Each row was made from one small tree. Brackets hold a mark, then the marks that hang from it, in the order of their numbers. Every link used is in the known rows. Write each row's tree.
Known rows:
[k443 k198 k223]: [ 1.09 -1.16 -1.90  0.55 -1.07  3.98  3.22 -0.48  0.80 -2.06 -2.17 -0.80
  0.13 -0.94  1.70  1.73 -2.06  0.16  1.14 -0.54  1.30 -0.35 -2.02 -2.67
  0.21  2.04 -0.33  1.65]
[k443 [k198 [k37 [k6 k885] k603]] k223]: [-0.46  1.87  1.69  1.35 -0.01  1.32  1.62 -3.09  1.45 -4.39  1.66 -1.16
  0.25 -0.15 -1.26 -0.78  1.49  0.62  2.34 -2.07  0.55  1.58  1.11 -0.76
  0.95  1.72 -0.13 -0.98]
[k198 k37]: [ 0.21  0.87 -1.30 -2.65  0.01  4.28  0.43 -0.64 -0.27 -1.98 -1.37 -0.56
 -0.52  0.65  2.37  0.30 -0.74 -1.30 -1.52 -1.04  0.83  1.16 -1.42 -1.93
  3.47 -0.14  0.12 -0.17]
[k959 [k898 [k603 [k443 k198]]]]: [ 2.34  0.32 -0.75 -3.99 -0.51  2.77  5.54  0.27 -2.75 -2.68 -0.57  1.17
 -1.19  0.38  2.21  2.82  1.03 -2.35  0.19 -0.64  0.88 -1.09  0.54  0.41
 -0.18 -1.54  2.42  0.99]
[k959 k320 [k898 [k603 k37]]]: [ 3.72  0.96 -0.54 -3.23  0.69  3.57  1.13 -0.50 -0.51 -0.89  0.65 -0.39
 -3.02  2.77  4.01  3.74  2.60 -0.97  1.40 -1.23  0.64 -0.24 -2.59 -0.30
  0.98 -1.33  3.53  1.53]
[k898 k603]: [ 1.88 -0.83 -0.25 -4.12 -0.34  2.61  0.39  0.36 -1.44 -0.98 -2.44  0.33
 -2.76  0.79  2.45  3.22 -0.37 -1.77  0.38  0.13 -0.54  1.93 -1.21 -1.48
 -0.09  0.19  1.70  0.47]
[k37 k6 [k603 [k443 k198 k223] k898]]: [ 0.47  0.90  0.88  0.38 -0.80  2.41  2.57  0.39 -1.12 -1.84  1.57  0.37
 -0.90 -4.42 -1.03  0.34  0.72  0.48 -0.08 -2.79  0.70  0.42  4.70 -1.97
 -1.64 -0.10  0.30 -0.74]
[k898 [k603 [k37 k6 [k198 [k443 k223]]]]]: [ 1.70  2.35  3.38 -0.63 -0.74  3.64 -1.73  0.06  0.09 -3.41 -1.44  1.09
 -5.43  0.13 -0.45  2.91  2.45  2.68  2.81 -0.53 -2.31  1.10 -1.51 -1.86
  0.99  0.20  5.09 -0.91]
[k443 [k198 [k37 k603]] k223]: [ 0.73  0.53 -1.57  1.45 -1.02  3.67  2.48 -0.87  1.79 -3.56  0.66 -0.54
 -0.77 -0.27  0.17  0.64 -1.04  0.94  1.41 -0.61 -0.07  0.84  0.24 -1.73
  3.47  1.45 -0.90  0.59]
[k885 [k6 [k37 k603]]]: [ 0.14  1.16 -3.17 -3.54 -0.55  1.29 -0.22 -2.57  0.58 -1.39  1.77 -0.25
 -1.26  2.01 -2.83 -0.80 -0.66 -1.77  0.67 -2.84 -2.42  2.20  2.11 -3.13
 -2.13  1.12 -1.58 -2.24]
[k443 [k198 [k37 k6]] k223]: [-0.38  0.88  1.18  1.33 -1.02  4.31  2.45 -1.06  2.12 -3.95 -1.50 -0.95
 -0.31 -0.20  0.44  1.32 -1.33  1.47  1.05 -1.27  1.53  0.66 -0.47 -1.84
  1.68  0.92  0.30 -0.27]
[k885 [k6 k37] k752]: [ 0.75 -1.40 -3.69 -2.02 -1.52  2.00 -0.63 -2.17  0.44 -1.43 -0.75  0.66
  1.12  3.46 -3.06 -1.01 -3.01 -1.18 -0.42 -2.66 -1.80  1.71  1.35 -3.51
 -1.81  1.96 -1.08 -2.51]
[k37 k6 [k198 k443]]: [ 0.66  2.79  1.91 -3.93  0.78  4.48  1.23 -1.39 -0.49 -2.73 -1.39  0.44
 -3.25  0.45 -1.40  0.57  1.27 -0.77 -1.05 -1.27 -2.27  0.87  0.10 -3.88
 -0.44  0.65  3.47 -2.54]
[k6 [k37 k198 k603] [k885 k752]]: [ 1.66  1.85 -0.61 -1.66  0.67 -0.25 -0.67 -3.05  1.66 -1.65  1.37  0.95
  0.32  3.43 -4.22 -2.60  0.36 -2.91  1.44 -2.61 -5.68  1.57  2.76 -2.72
 -0.99  3.49 -0.56 -1.23]
[k443 [k198 k37] k223]: [ 0.47 -0.05 -1.56  0.82 -1.82  4.51  2.72 -0.96  1.44 -3.63 -1.90 -1.18
  0.62 -0.36  1.51  1.12 -1.68  0.49  0.77 -0.60  1.37  0.11 -1.23 -1.41
  3.31  0.82 -0.27  1.03]
[k603 [k443 [k198 k37]] k898]: [ 0.77  0.92 -0.52 -3.18 -1.67  4.19  4.14  0.63 -1.84 -2.10 -0.87 -1.30
  1.16 -3.36  0.88 -0.74  0.68 -2.57 -2.35 -2.57  1.30 -0.32  2.56  0.03
  3.70 -2.33  0.25 -0.80]
[k6 [k37 [k198 [k443 k223]]] [k885 k752]]: [ 0.80  2.21 -0.60  0.14  0.23  1.10 -2.02 -4.58  0.16 -2.86 -1.39  1.17
 -0.53  1.67 -3.92 -2.32 -0.47 -0.65  1.77 -1.46 -3.35  0.14  1.37 -2.65
 -0.05  3.22  2.09 -0.29]
[k603 [k37 k6 k198] [k443 k223] k898]: [ 1.15  1.98  2.59 -0.47 -0.95  3.66 -0.87  2.66 -1.67 -0.67 -0.36  0.87
 -1.51 -3.29 -0.19  0.10  2.00  1.84 -0.75 -3.23 -0.53 -0.15  2.36 -2.57
  0.36 -1.32  1.32 -0.85]
[k198 k443]: [ 0.69  0.55 -1.54 -4.61  0.45  4.02  0.55 -2.23 -2.19 -1.85 -0.76 -0.09
 -1.78 -0.56  1.05  0.62  0.02 -1.43 -1.03  0.13  0.60  0.46 -2.18 -2.63
  1.02  0.25  2.69 -0.16]
[k198 [k37 k6 [k603 k443]]]: [-0.64  3.00  1.19 -3.16  0.31  3.19  0.71  0.40 -0.16 -2.86  2.93  0.11
 -1.61  0.14 -0.92 -0.41  0.82 -0.70 -1.51 -1.87 -0.03  1.99  4.04 -2.36
  1.98 -0.74  0.24 -1.79]
[k603 [k443 [k198 [k37 k6]] k223] k898]: [-0.06  1.51  1.36  0.13 -1.59  3.59  2.92  0.16 -1.25 -2.93 -0.81 -0.44
  0.44 -3.99  0.26  0.29  0.11  1.11 -1.07 -2.75  2.48 -0.25  4.01 -0.52
  1.64 -1.34  0.92 -1.11]
[k603 k37]: [ 0.97 -0.20 -0.80 -2.73 -0.44  3.61  0.18  0.78 -0.18 -1.15 -0.56 -0.28
 -0.33  0.53  2.28  0.23 -0.06 -1.32  0.19 -0.93  0.59  0.51 -4.69 -2.16
  1.82  0.12  0.55  0.92]
[k603 [k37 k6] k443 k898]: [-0.05  1.23  1.92 -3.76 -0.50  3.01 -0.06  1.73 -2.54 -0.30  0.36 -0.03
 -0.27 -3.08  1.03 -0.39  2.05 -1.27 -1.47 -3.40  1.46  0.54  0.63 -1.53
 -0.15 -2.42  1.64 -1.33]
[k6 k37 [k885 k752]]: [ 0.58 -0.38 -1.66 -2.49  0.46 -0.16 -1.23 -3.16  0.07 -1.35 -0.82  0.09
  1.94  2.54 -1.51 -2.08 -1.45 -3.25  1.09 -2.11 -1.01  1.20 -0.04 -1.63
 -1.09  3.02 -0.25 -0.13]
[k959 k320 [k898 [k603 [k443 k198 k223]]]]: [ 3.40  0.43 -0.99 -1.58 -0.71  4.01  4.93 -0.46 -0.62 -2.55  0.41 -0.84
 -2.10  0.30  2.45  4.06  0.92 -0.05  1.43 -1.11  2.57 -1.91  2.65 -0.01
 -0.03 -0.24  3.39  3.11]
[k603 k37 k443 k898]: [ 0.96  0.51 -0.85 -3.91 -1.03  3.22 -0.24  2.73 -3.07  0.06  0.32 -0.34
  0.08 -3.35  1.87 -1.03  1.59 -1.92 -2.12 -2.69  1.56 -0.43 -0.49 -0.99
  1.83 -2.58  0.79 -0.13]

Write each row's tree:
[ 0.66  4.04 -0.38 -2.23  0.60  0.66 -1.47 -5.10 -0.12 -2.94 -0.99 -0.71
 -1.64  0.37 -2.15 -1.75  1.17 -1.02  2.19 -1.16 -2.92 -0.31  0.68 -2.51
  0.11  1.88  2.30  0.37] => [k6 [k37 [k198 [k443 k223]]] k885]
[ 0.26  1.70  2.99 -2.30 -0.86  1.81 -0.40  1.44  0.06 -2.69  0.62  1.40
  0.85  1.92 -3.05 -2.83  2.15 -0.69 -0.04 -3.39 -2.36  0.46  1.07 -2.15
  0.44  0.98  1.73 -1.42] => [k603 [k37 [k6 [k885 k752]] k198] k443]
[ 0.28  0.09  1.52 -0.08 -1.57  3.79  2.75  2.09  1.16 -3.21  0.57 -0.46
  0.08 -1.61 -0.34  0.26  0.29  1.13  1.98 -1.68  2.34 -0.63 -1.01 -1.47
  0.71  0.73  1.15  0.75] => [k603 [k37 k6] [k443 k198 k223]]
[ 1.22 -0.15 -1.28 -3.73 -1.45  3.34  4.61  0.83 -2.80 -0.82 -1.42 -0.87
  0.80 -4.04  1.06  0.13  0.33 -3.18 -2.44 -2.04  1.48 -0.71  1.68 -0.97
  0.71 -1.37  0.65 -0.26] => [k603 [k443 k198] k898]
[ 0.07  2.16  1.29 -1.95  0.48  2.28 -0.22 -1.34 -1.51 -0.79  1.00  0.49
 -1.73 -1.95  0.52 -0.07  1.26 -0.61 -1.95 -2.89 -0.40  2.64  3.10 -1.54
  1.35 -1.21  0.45 -3.06] => [k198 [k37 k6 [k603 k898]]]
[ 3.89  0.23 -1.09 -3.66  1.21  3.15  1.86 -1.75 -1.28 -0.26 -0.09 -0.06
 -2.89  2.61  4.02  4.51  1.70 -1.75  0.28 -0.80  1.08  0.38  0.14 -1.16
 -0.69 -0.71  3.76  1.52] => [k959 k320 [k898 k603]]
[ 1.07  2.62  2.25 -0.09 -0.34  3.90 -1.68 -0.55 -1.72 -1.23 -1.30  0.94
 -2.97 -3.16 -0.37  0.21  2.80  2.13 -0.03 -2.08 -1.18 -0.13 -0.35 -2.87
  0.75 -0.59  4.04 -1.90] => [k603 [k37 k6 [k198 [k443 k223]]] k898]
[ 1.49  1.74  3.85 -0.99 -1.83  3.49 -0.80  2.99  0.13 -2.54 -0.54  1.37
 -3.86 -0.31 -0.28  2.75  1.69  2.30  2.08 -1.49 -1.46  0.44  1.45 -1.69
  0.46 -0.13  2.76  0.23] => [k898 [k603 [k37 k6 k198] [k443 k223]]]
[-0.31  1.78 -2.02 -1.13 -0.49  4.74 -1.25 -2.35 -1.15 -3.26 -0.86  0.09
 -1.90 -1.03  1.60  0.72 -0.64  1.35 -0.46  0.13  1.37  0.57 -1.46 -1.85
  4.27  0.01  1.96 -0.14] => [k198 k37 [k443 k223]]
[ 1.07  0.04 -1.29 -0.03 -1.47  3.03  3.47  0.69  0.06 -2.60  2.10 -0.59
 -0.80 -1.85 -0.58  0.34 -0.80 -0.25  0.53 -0.78  0.46 -0.31  1.85 -2.45
  0.52  1.50 -0.98  1.47] => [k37 [k603 [k443 k198 k223]]]
[ 1.29 -0.18 -0.65 -2.23 -1.21  2.92 -0.51  1.76 -1.93 -1.36 -1.52  1.06
 -3.06 -1.28  2.59  3.18 -0.99  0.36  0.94  0.20  1.52  0.78  1.36 -1.42
 -0.10 -0.06  1.41  2.41] => [k898 [k603 [k443 k223]]]
[ 1.25  1.42 -1.84 -0.67 -0.73  1.34  1.92 -1.25 -0.60 -1.57  1.55 -0.96
 -0.08 -3.57 -1.93 -0.86 -0.39 -1.92  1.54 -2.70 -0.28 -0.59  5.06 -1.17
 -0.53  0.30 -0.62  0.69] => [k6 [k37 [k603 [k443 k198 k223] k898]]]
[ 0.27  3.85  2.83 -3.91  1.15  0.07  0.28 -0.17 -2.74 -0.57  1.90  0.82
 -0.97 -2.69 -2.14 -1.71  3.99 -1.85 -1.85 -3.68 -2.59  1.15  5.87 -2.08
 -1.89 -1.04  1.18 -2.85] => [k37 [k6 k885] k198 [k603 k443 k898]]
[ 1.98  1.91  0.55 -3.53 -1.15  3.47  0.57  2.86 -2.48 -0.31 -0.35  0.67
 -0.72 -2.76  0.57 -0.41  2.15 -2.06 -2.58 -3.13 -1.13 -1.08  0.41 -2.22
  2.33 -2.54  1.17 -0.73] => [k603 [k37 k198] k443 k898]
[ 0.35  2.41  3.15 -3.72 -0.65  4.10  1.27  2.65  0.28 -1.97  0.27  0.06
 -1.40  0.25 -1.15 -0.37  1.75 -0.73 -0.91 -2.73 -1.92  0.19  0.44 -3.03
  0.96 -0.67  1.48 -1.11] => [k603 [k37 k6 k198] k443]
[ 0.32  2.23  1.65 -0.73  0.21  4.53  0.30 -1.83 -0.10 -2.45 -1.43  1.06
 -3.45 -0.31 -0.83  1.70  0.41  1.82 -0.27 -0.72 -1.37  0.46  0.56 -4.31
 -0.69  1.13  3.20 -0.76] => [k37 k6 [k198 [k443 k223]]]
[ 1.55  2.20  2.11 -1.89  1.04  2.17  0.56 -0.52 -0.94  0.37  0.27  1.53
 -2.61 -1.54 -1.04  0.67  2.09 -0.85 -2.05 -2.99 -3.39  1.63  3.26 -3.68
 -1.41 -0.13  0.85 -2.78] => [k37 k6 k198 [k603 k898]]
[ 1.17  3.41  5.09 -4.63 -0.48  1.33 -0.33  1.64 -0.81 -3.33 -0.06  0.06
 -2.47  0.39 -1.07  0.10  4.12 -1.31  1.48 -2.43 -2.38  1.24  0.61 -0.31
  0.20 -1.24  3.20 -0.73] => [k898 [k603 [k37 [k6 k885] k198] k443]]
[ 0.83 -0.56 -1.30 -0.43 -1.67  3.60  3.08  0.58 -2.15 -0.94 -1.45 -0.50
  0.47 -4.64  1.35  0.58 -0.65 -0.41 -0.91 -1.84  2.58 -1.22  2.19 -1.33
  0.32 -0.72  0.31  1.19] => [k603 [k443 k198 k223] k898]
[-1.10  2.28  1.16 -0.62  0.36  4.46 -1.00 -2.88 -0.54 -3.56 -0.66 -0.05
 -2.50 -0.78  0.36  0.97 -0.04  2.23 -0.03 -0.54  1.76  1.14 -0.15 -2.21
  2.18  0.32  2.75 -1.04] => [k198 [k37 k6] [k443 k223]]
[ 0.77  1.46 -1.44 -3.03  0.17 -1.75 -1.43 -1.93 -2.82 -0.59  2.21  0.93
  1.79 -1.26 -2.94 -3.91  0.95 -3.86 -0.22 -3.46 -1.79  1.33  5.65 -0.55
 -1.20  1.06 -0.53 -1.44] => [k6 [k37 [k603 k443 k898]] [k885 k752]]
[-0.75  2.59  1.05 -3.87  0.45  4.60  0.53 -2.64 -0.79 -3.91 -0.37 -0.22
 -2.39  0.16  0.05  0.19  0.72 -0.56 -1.22 -0.72  0.51  1.64 -0.15 -1.85
  2.52 -0.25  2.92 -2.59] => [k198 [k37 k6] k443]
[-0.35  1.10  1.20 -0.59  0.64  1.09 -1.57 -2.09  0.30 -3.14  2.26  1.15
  0.45  2.37 -1.89 -2.38  0.87 -0.28 -0.15 -2.42 -1.47  3.52  1.95 -1.45
  0.84  1.79 -0.12 -2.72] => [k198 [k37 [k6 [k885 k752]] k603]]
[-0.76  1.79  1.63 -1.82 -0.02  0.78 -0.53 -0.78 -0.66 -3.21  3.39  1.25
  0.79  1.14 -2.68 -2.85  1.04 -0.57 -1.04 -2.74 -0.36  2.42  4.56 -1.42
  1.30  0.72 -0.17 -2.23] => [k198 [k37 [k6 [k885 k752]] [k603 k443]]]
[ 0.94  1.43 -1.66 -3.41 -0.38  1.53  4.44 -1.10  1.33 -2.77  2.34 -1.97
 -0.41  0.13 -2.69 -0.95 -0.52 -3.98  1.38 -2.11 -1.38  0.15  3.08 -1.71
 -0.03  1.13 -0.76  0.15] => [k6 [k37 [k603 [k443 k198]]]]
[ 2.17  2.84 -0.82 -2.78  1.02  1.10 -0.29 -1.71 -0.35  0.49  0.40 -0.03
 -1.78 -0.75 -1.97 -0.43  0.72 -3.35 -0.58 -3.00 -4.92  1.38  3.62 -2.85
 -0.19  0.23 -0.47 -1.78] => [k6 [k37 k198 [k603 k898]]]
[ 0.31  1.90 -3.12 -1.50 -1.69  0.53 -1.47 -1.55 -2.21 -0.90  2.53  0.40
 -0.89 -2.77 -2.68 -1.01 -0.10  0.02 -0.23 -3.74 -0.55  0.78  6.68 -2.38
 -2.23 -0.72 -1.10 -1.84] => [k885 [k6 [k37 [k603 [k443 k223] k898]]]]
[ 0.59  0.25 -0.39 -3.23 -1.78  4.26  4.34  2.44  0.52 -2.91  0.21 -1.80
  0.55 -1.02  0.27 -0.46  0.48 -2.35  0.47 -1.82  1.11 -0.87 -2.34 -1.43
  2.68 -0.57  0.36  1.04] => [k603 k37 [k443 k198]]
[-0.07 -0.01  0.90 -0.88  1.28 -0.01 -0.91 -1.98 -0.13 -1.77  1.91  1.39
  0.32  1.81 -2.02 -1.73  0.51 -0.86  0.39 -2.12 -1.75  3.19  1.47 -2.76
 -2.09  2.38 -0.15 -1.78] => [k37 [k6 [k885 k752]] k603]
[ 1.98  2.19 -0.28 -0.24 -1.06  3.96 -1.53 -0.46 -2.15 -0.83 -1.54  1.16
 -2.64 -3.13  0.70 -0.06  2.01  1.33 -0.27 -1.53 -1.48 -0.56 -2.02 -2.25
  2.34 -0.95  3.25 -0.81] => [k603 [k37 [k198 [k443 k223]]] k898]
[ 0.34  1.37  2.83 -0.73 -2.00  3.86  2.69  0.58  0.38 -4.64 -1.00 -0.05
 -2.17 -0.70  0.05  2.71 -0.16  1.06  1.96 -0.95  1.52  0.92  2.87  0.22
  1.75 -0.32  1.93 -0.07] => [k898 [k603 [k443 [k198 [k37 k6]] k223]]]
[-0.15  2.14 -1.38 -1.45 -0.21 -0.33  1.72 -2.48  0.81 -3.24  2.51 -1.67
  0.87 -0.67 -3.12 -2.15  0.50 -2.12  3.28 -2.06 -0.61  0.05  3.09 -0.78
 -0.65  2.23 -1.07  1.37] => [k6 [k37 [k603 [k443 k198 k223]]] k885]
[-0.16  2.49  2.58 -3.61  1.25  1.68  0.48 -1.19 -0.18 -1.67 -1.17  0.19
 -0.36  1.05 -0.47 -0.60  1.71 -1.36 -0.32 -2.53 -2.10  1.45  0.42 -3.10
 -1.50  0.97  1.31 -1.42] => [k37 [k6 k885] k198]
[ 1.03 -0.10  2.90 -3.10 -0.88  2.54 -0.72  1.19  0.05 -1.88 -1.15  0.13
 -3.24  1.12  1.67  2.78  1.15 -0.27  2.21 -1.25  0.01  2.31 -3.06 -0.67
  0.04 -0.22  2.60 -0.09] => [k898 [k603 [k37 k6]]]
[ 0.47  0.27 -1.09 -0.91 -1.19  4.20 -1.25  2.39 -0.94 -1.71  0.61  0.10
 -0.50 -1.74  1.40 -0.03 -0.49  0.70  0.34 -1.16  1.90 -0.84 -1.76 -2.38
  2.36  0.37  0.34  2.17] => [k603 k37 [k443 k223]]
[-0.07  1.20  1.47 -0.19  0.87 -0.12 -1.83 -2.39 -1.93 -1.48  1.22  1.77
  1.05 -0.49 -1.30 -2.66  1.83 -0.64 -1.55 -3.61 -1.38  3.55  3.40 -1.03
  0.54  0.17  0.31 -3.54] => [k198 [k37 [k6 [k885 k752]] [k603 k898]]]
[ 0.16  0.61 -1.22 -0.14 -2.26  4.76  3.69  0.42  0.38 -4.04 -0.57 -1.02
  0.52 -1.58  0.55  0.35 -1.34  0.23  0.02 -1.03  2.25 -0.78  0.90 -1.53
  3.99  0.00  0.08  1.38] => [k603 [k443 [k198 k37] k223]]
[-0.99  1.64  1.64  0.30 -0.13  2.02  1.67 -2.51  1.48 -4.21 -1.18 -1.41
  1.41 -0.11  0.02 -0.53  0.67  0.46  1.73 -1.93  1.42  0.89 -0.20 -0.54
  1.32  0.89  0.69 -0.36] => [k443 [k198 [k37 [k6 k885]]] k223]
[-1.33  1.38  0.82  0.81 -0.04  2.21 -1.98 -3.97 -1.24 -4.31 -0.46  1.50
  0.05  0.49 -1.58 -1.79  0.39  2.31  0.76 -1.04  0.97  1.85  0.63 -1.29
  1.64  1.74  2.79 -1.67] => [k198 [k37 [k6 [k885 k752]]] [k443 k223]]
